Each row was made from one walk, in order. Every step used is in the known rows, and no mark comes twice. Write each row's walk.
In the rows, zero is written as 128.
Known rows:
k/n: [134 114 145 114 120 122 108 132  82 120 104 116 116 114 131 166 143 148
 104  92 131 142 145 150]
f/s: [124 148 108 160  93 155 120 132 113 131 153 111 106 111 104 145 132 151
  99 179 130  96 116 129]
s/n/k: [163  95 138  42 140 128 103 135 138 148  84 147 208 146 143 117 112 118
 103 142 132 166 165 149]
j/n/z: [116 149 137 193 139  90 119 137  83  89 126 153 127 138 118 160 110 170
 145  78 138 207 165 151]
h/n/s: [115 129 109 123  75 127 150 156 129 162  87 107 196 136  84 172 113 112
 114 115 135 193 136 122]
a/f: [107 125 107 126  79 155 128 167 104 153 116 118 111 137  91 138 132 157
 157 211 169 123 123 136]
h/f/s/n: [199 163  98 118  97 153 141  87 138 175 136 101  86 142 152 103 167 112
 117 169  94  91  79 124]
n/z/f: [103 149 156 165 114 137 149 132 161  61 194 183  81 127 110 144 112 169
 148 106 139 158 165 148]
j/p: [152 167 133 137 128 149 131 150 107 100 121 136 107 110 128 157 139 164
 119 110 115 171 146 130]
j/n: [120 124 133 153 158 112 125 129  79 128 109 119 150 110 117 147 120 151
 125 120 163 162 147 131]
z/f/h/n/a: [126  91 107 183 157 127 169 116 155 148 149 135 167 103 154 142 121  85
 146  78 134 152 128 122]
z/f/h/n/k: [ 64  94 126 110 129 120 181 141 156 129 135 145 175  80 166  87 126  93
 135 115 147 127 161 123]
a/n: [106 137 124  99 103 135 134 122 108 110 111 149 190 113 117 121 106 123
 137 153 143 128 134 112]
s/n: [180 117 120  82 128 154 124 112 116 139 117 136 148 127 118 166 138 143
 116 138 128 156 150 134]
h/f/k/n: [111 187 161 121 152 135 123 134 133 152 105 101  77 108 155 133 160 131
 156 109 103  64  82 137]
a/n/z/f: [ 96 147 144 138 107 109 150 113 165  50 172 194 146 139 119  97  84 116
 160 106 140 142 159 120]
z/f/s/n: [178 104 112 108 129 145 141  99 171 115 181 122 101 129 114 100 134  87
  85 163 139  77 121 112]
z/f/s: [111 127 132 159 114 153 147 122 164 102 200 123  83 109 105 106 124 122
  97 179 150  70 121 120]
k/n/s: [136  86 156  90 113  82  96 151 104 118  84 101 160 154 101 131 115 117
  84  80  98 178 146 137]
n/z/f/h: [ 75 123 135 169 133 112 164 124 136  53 207 187  72 105 134 115 140 169
 161  93  93 143 175 136]
k/n/z/f: [123 123 167 148 119  95 122 126 135  56 168 163  68 138 133 138 124 141
 129  48 129 149 167 156]
h/n/a/f: [158 122  81 176  87 144 126 167 126 212  76 100 184 166 109 179  99  92
 165 154 183 164  87 141]
f/s/n: [190 126  97 109 110 144 114 110 121 142 135 112 121 137 110 142 145 112
  85 167 122  99 116 125]
k/n/z: [132 145 148 152  99  98 100 135  81  81 123 151  91 142 131 178 139 167
 125  48 112 177 158 168]
j/n/s: [119  94 136 135 151  73 111 148 105 130  83 106 198 149  88 111  89 120
 101 106 129 206 153 121]
s/n/h/f: [184 124 132  83 157 157 140  65 138 170 119 123 120 142 178  90 143 138
 136 139 117 153 115 108]
s/n/h/f/k: [152 156 146  85 196 164 132  91 172 169 118 120 118 135 161  98 139 121
 152 152 117  88  86  96]

Which walk is each row?
[ 87 111 100 148 112 142 200 119 129 121 170 136 118  61 142 135 161 118
 146 111 144 116 144 112] => z/f/h/n
[185 108  70 107  72 140 114 140 116 171 120  91 105 171  91 107 142  99
 119 227 145  76  87 123] => a/f/s/n
[164 126 141 117 126 123 142 109 171  75 178 184 100 153 117 134 121 136
 135  92 129 169 173 139] => s/n/z/f
[ 94 134  84 148  93 142 177 128  79 149 122 123 138  70 136 177 172 144
 149 116 123 146 141 124] => f/h/n
[185 152  97 150  87 119 109 115 122 109 151 143  99 166 107 154 133 134
 107 126 101 140 127 142] => f/s/n/z
[ 85  97 192 104 220 125 107 131 174  91 155 121 101 106 141  94 103 111
 110 105 165  58 127 103] => z/f/k/n/h
[142 122 165 146 203 109  63 156 140 143  86 112 162 140 129 181 102 103
 119  80 119 110  97 149] => f/k/n/a
[134 186 111 170  84 162 147 107 131 164 150  98  71 116 141 108 155 146
 133 181 104  86  79 129] => h/f/s
[102 152 125 168  83 102 141 113 166  53 194 169 119 145 114  66  86  86
 130 134 130  87 122 108] => a/n/z/f/s
[192  56  77 110 150 105 106 137 114 180  86 119 171 182 132 109 136  92
 158 155 100 147 108 127] => s/n/a/f/h
[117 147 147 132 140 169 145  92 130 156 137 124 107 120 168  97 132 178
 153 153 129 145 116 114] => n/h/f
[182 141 123  80 112 131 122 107 161 181 104 108 144 162 175  50 134  88
 107 170  97  99  98 136] => h/f/s/n/k
[122 151 115 132 107 137 140  72 134 144 135 111 144 139 171  21 108  94
 138 180 121  75  67  79] => a/n/h/f/s
[171 101 120  73 120 120  92 128 143 149 100 120 185 154 134  90 114  90
  72 172 122 112 131 137] => f/s/n/k
[125 126 147 157 187 118 139  83 105 159 109 107 124 127 180  73 120 151
 149 119 152 164 116 103] => j/n/h/f
[ 77 113 104 111 107 118 155 150 103 154  89 136 198  88 162 126 140 120
 135 117 124 152 155 135] => f/h/n/k
[ 81 178 160 135 184 172 137 117 162 161 134 121 103 108 154 106 127 158
 166 169 127  82  86 102] => n/h/f/k
[102 118 169  91 160  85  84 180 138 124  79  96 159 142  85 139 112 103
  98  92  99 110 120 127] => f/k/n/s
[ 96 136 131 108 130 119  90 188 108 147  82  92  94 139  94 138 140 113
 152 170 157  50  91 134] => a/f/k/n
[ 91 105  90 125  88 103 166 149 102 153  97 108 188 114 105 141 145 111
 125 101  90 182 143 111] => f/h/n/s
[103 149 161 110 163 124  92 156 114 118 104 114 111 105 116 172 140 134
 120 107 130  75 117 136] => f/k/n
[130 159 153 121 172 130 129 131 201  79 178 180  98 145 105 145 118 119
 149 109 129 105 143 129] => s/n/z/f/k
[ 96 115 174 105 198 127  85 137 119 118 109 108 123 113 136 139 119 134
 109 111 142  83 118 112] => f/k/n/h
[ 96 176 164 152 143 102  89 163 115  85 123 145  89 133 118 186 131 153
 141  68 112 115 133 157] => f/k/n/z
[ 88 159  84 184  74 121 169 133  83 113 138 161 119 103 135 190 164 166
 170  73 101 181 150 140] => f/h/n/z
[134  84 158 104 153 121  95 111  89 115 114 114 125 121 152 134 124 152
  96  93 144 147 145 124] => k/n/h
[ 81  96 132 131 150 136 169 120 134  89 188 152  95  77 137 100 149 148
 140 135 115 110 161 115] => z/f/h
[117 132  81 154  60 150 118 169 112 161 134  90  91 148  86 112 133 133
 127 241 159  69  90 125] => a/f/s
[224  94 121 112 170 134  94 110 143 161  97 138 197 168 130 170 107 111
 112 104 121 186 127 142] => s/n/a
